What can hang from each mark:
W: A J
G: V
V: P
J: R S W X Z
R: J
P: R V

Known rows, with every way that one mark hangs from another:
W[J[Z]]: [-0.65 -2.16 -1.21 -4.47  1.21 -3.66 -2.38 -2.98  2.06 -0.35 -0.10 -1.29
  1.63 -0.43 -1.08 -1.06 -0.67 -3.59 -3.52  0.01  0.78 -0.54]
J[W[A]]: [-1.69  0.96 -0.80 -1.57  1.49 -0.39 -0.18 -2.94 -0.61 -2.36  2.37 -0.86
 -1.45 -1.51  0.86 -2.41  0.74 -4.55  1.18 -2.15  0.92 -0.87]
W[A J[R S X]]: [-0.08 -1.48 -0.17 -1.02  6.56 -0.86 -2.30 -2.41  0.08 -4.68 -0.85  0.41
  0.98 -0.62 -0.05  0.76 -0.53 -4.53  1.32 -4.02  0.15 -2.65]
G[V[P]]: [-0.04 -0.97 -3.99 -3.55 -0.58  1.68 -2.12 -4.05  2.03 -1.20  0.45 -0.48
  0.65 -0.68 -1.90 -3.63 -0.62 -0.35 -0.22  3.49  1.95 -0.19]
J[W]: [-1.59  0.29 -2.96 -2.49  1.71 -1.29 -1.12 -1.41  0.23 -2.18  1.50 -1.10
  0.48 -2.06 -0.41 -1.44 -0.42 -4.66  0.50  0.11  0.29 -1.14]
G[V[P[R[J]]]]: [ 0.54 -0.36 -4.82 -3.70  1.43  2.70 -0.96 -3.75  3.92 -0.32  0.13 -1.97
  1.93  0.12  0.72 -4.76 -1.20 -0.10 -0.24  3.49  2.38  0.86]
J[R S]: [ 1.58 -1.21 -4.78 -2.68  3.66 -0.17 -0.77 -0.31 -0.09 -5.63  0.26 -0.50
 -0.02 -1.11 -1.53  0.40 -0.23 -2.89  2.15 -2.04  1.74 -1.55]
P[R]: [ 1.16  0.99 -4.45 -1.95  1.76 -1.18 -0.88 -2.11  1.96 -2.26  0.62 -2.17
  0.22 -0.66  1.19 -3.28 -1.10 -2.64 -0.65 -0.35  2.66 -0.37]
P[R[J] V]: [-0.20  0.23 -3.80 -2.42  1.38 -1.60  2.05 -1.18  3.17 -3.78 -0.01 -2.15
  1.42  0.26  3.03 -4.06 -0.34 -2.73 -1.06  0.89  0.97  1.67]
P[R V]: [ 0.04  0.68 -3.82 -0.83  0.23 -2.94  1.20 -1.17  1.65 -4.10 -0.38 -0.80
 -0.02 -0.48  2.18 -4.18 -0.07 -3.08 -1.07  0.09  2.15  1.60]
R[J[X]]: [ 0.26 -0.71 -2.71 -5.09  4.17 -0.28 -1.53 -2.32  2.56 -2.88 -0.05 -2.18
  3.38 -0.14 -0.82 -1.66 -2.07 -3.63 -0.62  1.24 -0.90 -2.20]
J[S]: [-0.27 -1.31 -2.38 -3.63  1.74 -0.67 -1.50 -0.55 -0.99 -5.25  1.23 -1.08
  0.46 -1.58 -2.07  0.15 -0.57 -3.93  0.15 -0.15  0.94 -1.80]
W[A]: [-0.11  0.60 -0.93 -2.52 -0.11 -0.26 -0.69 -4.20  0.24 -3.15  2.63 -1.38
 -2.20 -0.20  0.35 -2.68  0.70 -2.64 -0.24 -1.93  1.45 -1.20]
P[R[J[W]] V]: [-1.63  0.74 -3.48 -1.90  2.53 -1.69  2.40 -0.50  2.38 -3.11 -0.05 -1.62
  1.84 -0.69  3.68 -3.83 -0.34 -4.18  0.20  0.52  0.54  1.97]
P[R[J[S Z]] V]: [-0.31 -1.70 -2.20 -4.34  2.39 -2.28  2.95  0.06  1.61 -4.32 -0.93 -0.96
  1.87 -0.06  1.72 -3.28 -0.15 -3.92 -1.21 -0.33  2.29  2.29]
V[P[R[J[S W]]]]: [ 0.09 -0.09 -3.78 -2.60  4.48  1.70 -0.97 -2.74  1.97 -3.38  0.20 -2.32
  2.21 -1.14  1.04 -2.58 -1.06 -2.13  1.01  0.72  1.57  1.03]
P[V]: [-1.05 -0.61 -2.68 -2.42 -1.45 -2.89  0.36 -1.58  0.71 -4.95  0.46 -0.40
 -0.32 -0.90 -0.18 -2.27  0.45 -3.00 -1.15  1.00  0.59  0.55]
W[A J[R]]: [ 0.43 -0.34 -1.85 -1.11  2.65 -0.86 -1.65 -4.28  1.85 -2.09  1.01 -1.41
 -1.18  0.68  1.18 -0.90  0.90 -2.25 -0.29 -3.36  0.47 -1.29]
W[J]: [-0.86 -1.09 -1.98 -2.71  1.07 -2.35 -3.16 -2.63  1.80 -1.72  0.56 -2.22
  1.55 -0.63 -0.52 -0.18 -0.73 -3.36 -2.75  0.66 -0.51 -1.52]
R[J[S]]: [-0.45 -1.55 -2.64 -5.25  2.82  0.53 -0.69 -0.58  0.61 -4.41  1.61 -2.57
  2.12 -0.55 -1.24  0.03 -0.91 -3.52 -0.04  0.92 -0.05 -1.44]
G[V[P[R]]]: [ 0.63 -0.04 -4.95 -2.41  0.53  1.77 -1.60 -3.56  2.95 -0.57 -0.03 -0.85
  0.84 -0.46  0.13 -4.82 -0.86 -0.31 -0.23  2.95  3.39  0.50]
W[J[R X]]: [ 0.91 -1.12 -3.54 -1.91  5.81 -2.43 -3.36 -2.36  2.57 -2.56 -1.83 -0.53
  2.73 -0.62 -0.72  0.21 -1.96 -3.35 -0.53 -0.87 -0.65 -2.53]
J[W X]: [-1.27  0.27 -1.88 -2.26  4.59 -2.16 -1.94 -1.28  0.59 -2.78 -0.30  0.49
  2.15 -2.59 -0.82 -1.57 -2.02 -5.88  0.89  0.07 -0.32 -2.21]

Rows:
[-2.03 -0.81  0.49 -3.46  6.30  0.84 -0.20 -1.11 -0.36 -4.34  0.98 -0.45
  2.43 -1.40  0.25 -0.77 -0.87 -6.48  2.26 -1.74 -0.83 -1.90]	R[J[S W[A] X]]
[-1.20 -0.63  0.43 -5.22  5.33 -1.04  0.57 -3.08  1.70 -1.23  0.37 -0.27
  2.14 -0.46  0.67 -3.25 -1.05 -5.79  0.05 -2.05  0.17 -0.76]	R[J[W[A] X Z]]
[ 0.45 -1.87 -2.83 -3.68  8.16 -2.44 -0.02  0.63 -0.25 -4.00 -2.16  2.63
  2.24 -2.46 -1.93 -0.64 -1.59 -6.20  2.80 -3.24  1.75 -1.29]	J[R S W X Z]
[ 2.24  0.23 -3.95 -2.80  4.56  0.95 -1.83 -4.56  3.88 -2.48 -1.14 -2.26
  2.99  0.07  0.76 -3.73 -2.09 -0.87 -0.67  1.29  1.35  0.31]	V[P[R[J[X]]]]
[-0.27 -1.31 -0.99 -1.33  3.88 -0.16 -1.49 -2.70  0.00 -4.23  0.80 -0.84
 -0.69 -0.26  0.25  0.80  0.80 -3.37  0.80 -3.99  0.65 -1.50]	W[A J[R S]]
[-0.86 -0.02 -4.78 -2.94  2.50  2.60 -0.61 -2.85  3.43  0.24  0.01 -1.70
  2.46 -0.83  1.33 -4.90 -1.08 -1.39  0.75  3.25  1.90  1.07]	G[V[P[R[J[W]]]]]
[-0.79 -1.28 -1.61 -6.00  5.45 -1.87 -0.06 -1.69  2.38 -0.96 -0.47 -0.58
  3.90 -0.90 -0.66 -2.44 -2.03 -5.68 -0.39  0.19 -0.20 -1.01]	R[J[W X Z]]
[-1.40 -0.33  0.00 -3.77  1.40 -1.70  0.83 -3.32 -0.08 -1.31  1.69  0.06
 -1.43 -1.13  0.28 -3.40  0.88 -5.01 -0.08 -3.07  2.34  0.19]	J[W[A] Z]
[ 0.10 -2.32 -0.23 -3.13  3.78 -1.56 -0.56 -3.02  0.55 -3.03 -0.03  0.02
 -0.68  0.12 -0.13 -0.21  0.91 -3.72 -0.29 -4.75  1.92 -0.51]	W[A J[R S Z]]
[-2.09 -1.38  1.16 -1.86  2.03 -0.82 -2.00 -2.59 -0.70 -3.97  1.47 -1.31
 -0.15 -0.83 -0.12  0.50  0.44 -4.33 -0.68 -2.05  0.16 -1.78]	W[A J[S]]
[ 0.74 -1.38 -1.20 -3.01  2.61 -1.89 -0.53 -4.64  2.28 -0.98  0.10 -0.55
 -0.99  0.86  0.62 -1.75  0.80 -2.58 -1.24 -4.22  1.67 -0.37]	W[A J[R Z]]
[ 2.23 -0.31 -3.36 -4.48  4.48 -0.16 -0.98 -4.87  4.15 -1.75 -1.73 -1.39
  2.88  0.34  0.36 -4.56 -1.97 -1.08 -1.24  0.73  2.27  1.02]	V[P[R[J[X Z]]]]
[ 0.23 -1.93 -3.76 -3.97  5.15 -1.83  0.67  0.31 -0.32 -3.58 -0.32  1.08
  0.41 -2.05 -1.44 -0.47 -0.08 -5.13  2.20 -3.18  2.39 -0.13]	J[R S W Z]
[ 0.14  0.23 -3.13 -2.42  3.51 -2.06  1.33 -0.95  3.10 -3.96 -1.38 -1.06
  2.84 -0.01  2.58 -3.98 -1.44 -3.69 -0.74  0.75  0.33  0.88]	P[R[J[X]] V]
[ 1.45 -0.51 -3.99 -3.36  3.57  1.80 -1.24 -3.34  2.25 -3.88 -0.02 -2.75
  2.02 -0.18  0.47 -2.38 -1.06 -0.74  0.09  0.93  1.89  1.00]	V[P[R[J[S]]]]
[-1.45 -2.28 -0.70 -6.03  6.93 -1.38 -0.08 -0.11  0.45 -2.98 -0.75  0.09
  4.28 -1.73 -1.44 -0.88 -1.89 -6.73  0.71 -0.24 -0.16 -1.16]	R[J[S W X Z]]
[ 0.88 -0.76 -4.68 -3.87  3.74 -2.36  0.64 -1.47  1.36 -1.50 -0.08  0.26
 -0.13 -1.12 -0.32 -2.41 -0.23 -3.87  1.24 -2.77  2.25  0.25]	J[R W Z]
[ 1.65 -1.23 -3.43 -4.95  3.46  0.80 -0.37 -3.68  2.58 -3.03 -0.59 -1.99
  1.99 -0.14 -0.12 -3.12 -0.90 -0.88 -0.92  0.41  2.81  1.52]	V[P[R[J[S Z]]]]
[-1.26 -0.34  0.92 -3.46  4.33 -2.40  0.06 -3.10  0.14 -1.56 -0.01  1.63
  0.31 -1.60 -0.17 -3.23 -0.52 -6.19  0.29 -3.14  1.69 -0.96]	J[W[A] X Z]
[ 0.35 -2.56 -0.69 -5.29  4.53 -2.67 -1.39 -0.59 -0.36 -4.31 -1.43  1.65
  2.33 -1.68 -3.09 -0.70 -1.76 -5.59 -0.40 -1.05  1.76 -1.64]	J[S X Z]
[-0.76  0.09 -2.89 -2.54  7.63 -0.15 -0.15  0.47  1.28 -3.45 -0.54 -1.41
  3.91 -1.70  1.54 -1.70 -2.57 -5.99  1.46 -0.47  0.54 -1.19]	P[R[J[S W X]]]
[ 0.71 -0.09 -1.72 -2.71  6.55 -1.91  0.64 -2.96  0.94 -1.90 -0.81  1.94
 -0.15 -0.88  0.43 -3.13 -0.47 -5.10  2.23 -4.90  2.09 -0.84]	J[R W[A] X Z]
[-1.56 -2.48  2.78 -3.65  4.68 -2.54 -2.01 -2.72 -0.12 -3.03 -0.85  0.95
  1.36 -0.69 -0.98 -0.30 -0.48 -5.81 -1.52 -3.17  0.97 -1.54]	W[A J[S X Z]]
[-0.18 -0.11 -1.53 -0.72  8.02  0.03 -0.21 -0.82 -1.34 -5.48 -0.33  1.91
  0.12 -2.19  0.00 -0.42 -0.53 -6.05  4.42 -4.67  0.70 -2.32]	J[R S W[A] X]
[-2.26 -0.21  0.89 -1.49  5.76 -0.45 -1.01 -0.91 -2.32 -5.03  0.49  1.35
  0.73 -2.74 -0.41 -0.64 -0.79 -6.98  2.87 -2.88  0.29 -2.22]	J[S W[A] X]
[ 0.24 -0.74 -3.25 -4.18  1.28 -2.82  2.76 -1.46  3.12 -2.53 -0.56 -1.48
  1.37  0.56  2.56 -4.72 -0.29 -2.98 -2.08  0.05  2.19  2.54]	P[R[J[Z]] V]
[ 0.09 -0.78 -3.74 -1.72  8.21 -1.10 -1.08  0.75 -0.48 -5.34 -1.27  1.74
  2.12 -2.75 -1.19  0.50 -1.74 -5.95  3.77 -2.34  0.33 -2.38]	J[R S W X]
[-1.50 -2.05 -0.20 -4.33  6.12 -2.98 -0.70  0.38 -1.13 -3.64 -1.34  2.12
  2.80 -3.05 -2.45 -0.67 -1.69 -7.31  0.86 -1.34  1.13 -1.42]	J[S W X Z]
[-2.16 -1.38  0.89 -3.85  2.57 -1.45  0.85 -1.37 -1.94 -3.29  1.47  0.78
 -1.13 -1.97 -0.64 -1.65  0.79 -6.16  1.10 -3.73  2.51 -0.10]	J[S W[A] Z]
[-0.18 -2.64 -1.87 -7.18  2.84 -0.68  0.15 -0.89  1.16 -3.37  0.84 -1.87
  2.21 -0.32 -1.55 -0.78 -0.68 -3.91 -0.95 -0.06  1.03 -0.43]	R[J[S Z]]
[ 1.83  0.32 -4.66 -3.18  2.62  1.47 -1.17 -4.67  3.69 -2.24  0.26 -3.30
  1.69  0.26  1.14 -3.77 -1.04  0.11 -0.98  1.44  1.87  1.10]	V[P[R[J]]]
[-1.83 -1.33  1.94 -3.53  5.68 -2.02  0.19 -1.39 -1.85 -3.67 -0.28  2.26
  0.75 -2.39 -1.14 -1.68 -0.70 -7.42  1.51 -3.77  1.51 -1.19]	J[S W[A] X Z]
